Each row comes from the steps of one walk. Every step used is in the known rows, and no mark comes twice. Write the walk behind each row, first mark first.
Known rows
dula -> gabi -> ludi -> guziret: [  1.6  20.0   9.4   0.2  13.3  -9.4  15.2   6.0  -5.4   6.6 -24.0   2.1
  30.5  -3.7  23.0 -30.4   8.5 -10.2  -3.0 -46.0  -4.7  15.4]
ludi -> guziret -> gapi -> vipufu: [ -2.9  -5.8   8.7  -2.1   3.0  22.4  25.3 -18.1 -11.7 -22.5   4.0  -1.0
 -22.6  10.4 -12.5  -9.7  -9.9  12.7  10.9 -28.9  39.6  -0.1]
guziret -> gapi -> vipufu -> dula -> gabi: [-21.8   0.2   6.9   4.6 -26.1  10.6  -8.3 -12.4  -3.3  -9.1   0.0  14.6
 -18.0  17.5 -16.2  15.2 -20.1   1.5  14.5  18.7  -3.9 -13.1]
tapit -> guziret -> dula -> gabi -> ludi: [ -6.2  -9.3  -4.7  19.0 -10.2   7.5  11.6  34.5 -21.3  17.1 -17.4   1.8
   4.2  14.5 -13.2  -7.8  13.1  -2.8  -2.4 -40.3 -33.1 -11.8]
dula -> gabi -> ludi -> penor: [ 13.2  30.7   7.1 -11.6  14.7 -40.7   0.2   4.8  -3.7  16.5 -39.4   5.6
  27.9  -2.1  21.5 -21.7 -14.2 -10.7 -11.9  -2.6   1.9 -12.4]
ludi -> guziret -> tapit: [-11.8 -18.4 -15.7   3.3   4.8  27.6  32.2  -4.2  -3.1   0.6 -13.2 -16.0
  21.3  -2.6  27.5 -31.0   1.3  12.3 -27.4 -16.2   1.2  40.5]
tapit -> guziret -> dula -> gabi: [-15.9 -12.2  -8.5  35.9 -12.9  13.8  29.2  18.7 -14.1   5.1 -16.6   2.7
   1.4  25.1 -15.8  -5.0  10.4   0.7   7.4 -35.1 -32.2 -16.3]
penor -> ludi: [ 10.3   7.9  24.4   3.8 -18.2 -12.2  10.3 -21.3 -19.1 -20.6  20.9 -39.4
  26.3  14.4  26.9 -20.5  17.0 -19.2 -41.9 -13.0  -4.5  -1.1]
tapit -> guziret: [ 11.7 -11.3 -19.0  21.3  -9.3   6.8  44.0   0.8 -10.8 -20.7  -0.8 -20.3
 -12.9  -1.2   0.0  -6.0  -2.6   2.7  -4.3 -43.5  24.1  -1.1]
gapi -> vipufu -> dula -> gabi -> ludi -> guziret: [-10.1  -3.8  -0.9  12.6  27.8  17.5 -14.6  -6.2   4.7 -14.6  24.7  16.4
  16.0 -21.0  -0.4  -3.1  18.7  12.5  28.8  -8.8   2.8  21.0]
gabi -> ludi -> guziret -> tapit: [  3.1 -12.4  -9.4 -19.4   6.1  13.3   4.5  17.2 -14.1  16.5 -12.4 -19.9
  22.5 -15.6  30.0 -34.1   6.2   4.7 -41.5 -21.0   0.1  41.3]
gabi -> dula: [  2.8  44.8  -8.2   7.7 -16.1  -2.3   0.1  -6.5  14.4  -4.6   5.3 -37.8
  11.4  11.1  14.9   4.0   2.3  19.7  -6.2  13.9 -10.3  14.5]
tapit -> guziret -> gapi -> vipufu -> dula -> gabi -> ludi: [  6.7 -21.3  -0.7   0.2  -7.6  21.8  -3.8  18.6 -23.4 -10.1  -1.0  12.8
 -20.3  -0.4 -26.2  15.7 -10.0   5.3  17.1 -29.3   8.2 -15.2]
tapit -> guziret -> gapi -> vipufu -> dula -> gabi -> ludi -> penor: [ 27.1 -17.7   1.2 -10.7  21.6  15.3  -8.2  17.4 -22.5  -4.7 -16.9  23.9
 -16.7  -9.6 -26.7  16.4 -18.8  10.1  21.2  -9.1  25.5 -28.7]
ludi -> gabi -> gapi -> vipufu: [-14.8  32.0   7.9  46.2  12.0 -21.4  33.1   8.3  40.8 -36.5  21.4 -24.2
 -24.0   3.5 -36.5  18.7  19.0  -0.6   7.2 -22.0  17.5   0.6]
penor -> dula -> vipufu: [  1.2 -17.0 -10.9  16.4 -12.9   6.0  -3.7 -27.2   0.2   3.3  42.9 -24.4
 -33.4  -8.0  -5.6  -9.8  -3.3 -10.1  46.4  -1.8   1.7  -4.3]
penor -> dula -> gabi -> ludi: [  4.6  -0.6  -8.2  -2.2 -15.5  -4.9  -0.8  -0.9  -2.7   9.0  -2.9  -5.4
   0.5   0.7   8.9 -19.3   0.2 -22.8   4.1  -8.2 -37.0 -12.6]
ludi -> penor -> gapi -> vipufu -> dula: [ 23.7 -31.0  -7.4 -34.6  12.3 -20.6  -6.1 -27.7  17.9  -7.2  17.0   7.8
 -12.3  -2.9  -0.2  29.9 -10.3  12.1  -1.4  56.2  52.6  -6.5]
vipufu -> dula -> gabi: [-17.5  14.4  -5.1  16.6  -8.5  10.3   0.4  -8.5  11.5  -1.2 -12.5  10.2
  16.3  -5.1  20.4   5.9  -0.4 -13.4  -1.1  22.6 -26.1  10.7]
guziret -> dula -> gabi -> gapi: [-32.6  26.5   9.8  21.9 -21.9 -12.2  12.8  18.1  15.2  27.5 -20.3   3.1
  -9.7  20.9 -17.7   0.6   4.3  -6.4 -19.9  -4.9 -45.0 -19.4]
vipufu -> dula -> gabi -> ludi: [ -7.6  15.8  -2.4   0.2  -7.1   2.2 -20.1  10.6   4.4  11.3 -13.2   7.7
  19.3 -15.3  23.7   0.9   3.5 -19.1 -13.1  19.1 -27.6  17.2]
gapi -> vipufu -> dula -> gabi -> ludi -> guziret -> tapit: [-22.5 -24.2 -11.5   9.4  16.7  24.4 -22.0   2.8   0.9  -0.8  18.0  14.0
  31.5 -17.5   6.9 -10.4  16.9  23.0  13.7   2.1 -19.0  35.4]
vipufu -> dula: [ -4.1   6.4 -14.9   4.1 -10.0  20.7  -0.5  -8.4   9.5  -5.5   5.2  -7.2
  -5.5 -16.2  18.4  11.6  -2.7  -9.9 -19.1  35.3  -2.1  18.2]

Write each row's walk
[ 37.7  -4.0  -2.1 -22.5  24.6 -15.4 -28.1  -4.1  -9.0  22.8  16.6 -14.0
 -19.2 -30.4   3.0 -12.9 -10.4  -9.7  20.8  16.3  25.5 -11.5]  gabi -> ludi -> penor -> dula -> vipufu
[ -6.7 -58.4  -5.6 -33.7  -6.9   0.7 -20.3  -0.8   8.5   8.2  17.9  12.6
  21.3   3.8  11.7   9.8  15.2  15.2  -2.8   7.6  -2.2  37.5]  penor -> gapi -> vipufu -> dula -> gabi -> ludi -> guziret -> tapit
[ -4.9  -2.4  42.1  18.4  14.8  22.7   7.8  -6.0 -26.1  -1.0   3.8 -10.1
  45.0  23.8  17.7 -26.9  43.9 -15.8 -16.3 -31.8 -39.0   0.4]  penor -> ludi -> guziret -> dula -> gabi
[-17.5   3.4  -4.6  12.3  -3.1  -5.6 -25.3  -5.6   5.5 -10.1  26.6   8.1
  10.8 -10.1  -3.3   4.8   7.9   8.0  18.5  10.4  -9.6   8.9]  gapi -> vipufu -> dula -> gabi -> ludi
[  5.4 -22.7  -9.1   9.8 -21.7  11.9  32.6  -2.8 -20.6 -28.7   9.1  -8.5
 -39.0  16.6 -33.2   7.2 -19.4  15.9  12.2 -41.7  37.3 -22.1]  tapit -> guziret -> gapi -> vipufu
[-27.0   6.6  10.6  30.0  21.8  15.7  18.9   4.2  12.8   2.8   7.9  14.4
  -7.2   9.4 -28.7  -7.0  23.5  19.2  18.4 -35.4 -13.8  -3.4]  ludi -> guziret -> dula -> gabi -> gapi -> vipufu
[ 41.1  -6.6   0.9 -60.5  -1.8 -48.2  -3.4  -0.1  -1.5  21.1 -20.5 -11.1
  -2.1  -2.6  21.3   4.5 -15.2 -12.6 -41.5  21.3  42.7  -2.4]  gabi -> ludi -> penor -> gapi
[-28.1   1.9  -9.3  28.9  -5.0   1.0  -7.1 -21.9  13.8 -22.1  26.4   9.4
   8.9  -0.8  -5.7   6.4   5.1  10.6  28.7  15.5  -6.6   4.2]  gapi -> vipufu -> dula -> gabi
[ 11.1  -6.7   9.4 -24.2  16.4  36.4 -18.5   8.7 -15.8  -3.2  10.4   5.6
 -19.9 -21.3  -3.5   3.9   0.4   0.3  -4.5  -4.6  27.6  18.4]  gabi -> ludi -> guziret -> gapi -> vipufu -> dula
[ -1.5  54.7   7.9  40.1   6.1  -2.7  15.1  12.4  31.2 -24.5  -3.5 -43.2
  18.3  20.2   1.1  17.6  25.9   0.3   8.6   5.9 -18.1  20.0]  ludi -> gabi -> dula
[-40.7  17.1   6.4  31.8 -16.5 -16.1   5.0   9.3  16.9  12.5   9.0   6.2
 -13.4  24.8 -35.8   4.0   8.5  11.6   4.7  -8.3 -36.7 -23.4]  guziret -> dula -> gabi -> gapi -> vipufu
[ 30.8  21.7   0.1 -28.6  15.5 -30.6  -4.3   4.8  -8.2  14.5 -20.7 -12.1
   4.7 -17.9  18.8 -13.8 -15.1  -6.5 -33.1  15.5  29.9  -3.9]  gabi -> ludi -> penor
[-13.4  26.8  -1.6  12.2  -3.4   5.1   1.7   5.7  27.7   5.8 -10.9   9.5
  -8.0 -17.8   3.0  14.6  -2.9 -11.2 -14.3  12.1 -21.2   3.7]  vipufu -> dula -> gabi -> gapi
[-10.1   0.2  -9.6  22.9 -10.0  -7.1  15.6 -14.0  24.7 -11.0  26.5   0.8
 -30.3   0.7 -28.2  -1.7  -0.9   2.2  26.5 -16.2 -21.6 -29.9]  penor -> dula -> gabi -> gapi -> vipufu
[ 13.5  20.0  -0.2 -13.1  22.9  -3.8 -23.3   8.5   3.2  17.7 -27.1  18.7
  23.0 -24.2  23.3   2.7  -5.8 -12.7 -10.5  37.6  -9.1   3.7]  vipufu -> dula -> gabi -> ludi -> penor
[ -4.9  20.5  11.8  -6.1   5.0 -19.7 -16.7  20.5  -9.7  38.7 -35.7  12.0
  18.7  15.0   3.0 -12.5   1.6  -7.6 -15.8  21.8 -34.1 -18.4]  guziret -> dula -> gabi -> ludi -> penor
[ 31.1  -4.9 -16.4  -8.0  20.5   3.4  13.8 -21.5   4.4   0.5  -7.6  -5.1
 -16.9 -10.4   7.1  -8.4 -16.3  -7.6  -2.5  37.5  15.8 -27.4]  ludi -> penor -> dula
[  7.5   5.1  12.1 -24.5   7.7  -1.7 -30.3   1.6 -10.7   6.5 -14.8  24.6
 -11.1  -1.0 -13.6  15.3 -26.1   3.1   6.2  34.3  13.2 -22.3]  guziret -> gapi -> vipufu -> dula -> gabi -> ludi -> penor
[  4.4   9.1  16.0 -18.1   8.2  33.2 -14.2  15.5  -9.2  15.0 -30.5  20.4
   7.9 -13.8  17.2   2.2  -1.8 -19.5  -8.1   1.7 -13.7  15.5]  vipufu -> dula -> gabi -> ludi -> guziret -> gapi
[ 35.5 -23.1  -3.1 -53.6  13.7 -26.4 -29.6  -4.8   6.0   9.3  14.0   3.3
  -7.4 -17.3   5.3  21.9  -4.8   4.8 -16.2  47.0  43.4   1.5]  gabi -> ludi -> penor -> gapi -> vipufu -> dula
[ -0.8 -24.2  -5.6  16.8 -10.7  28.0  15.6   4.3 -15.3 -22.2   0.8  15.2
 -24.0   9.6 -29.7  18.0 -14.1   9.7  27.5 -24.4   9.3 -19.3]  tapit -> guziret -> gapi -> vipufu -> dula -> gabi
[ 15.2  -6.6   7.5 -30.7   2.1 -61.8  -7.3 -10.7   5.0   8.4 -10.2  10.3
  18.1  15.2   4.3  -2.1  -7.9   3.5   4.0   1.5  23.2 -14.0]  dula -> gabi -> ludi -> penor -> gapi -> vipufu
[ -1.3 -39.6 -10.5 -21.9 -28.7 -12.9  -3.0 -25.8  19.2 -16.8  41.4  -4.5
 -18.1  10.8  -2.6  32.3   2.5   7.6  -0.2  32.6  29.3  13.3]  penor -> gapi -> vipufu -> dula
[-11.9   2.3  10.0 -12.9 -23.4   3.2 -27.6   1.2 -11.7   0.8  -0.4  13.5
 -15.0   8.4 -13.2  13.4 -16.3  -2.2   4.6  14.4  -6.1 -10.1]  guziret -> gapi -> vipufu -> dula -> gabi -> ludi
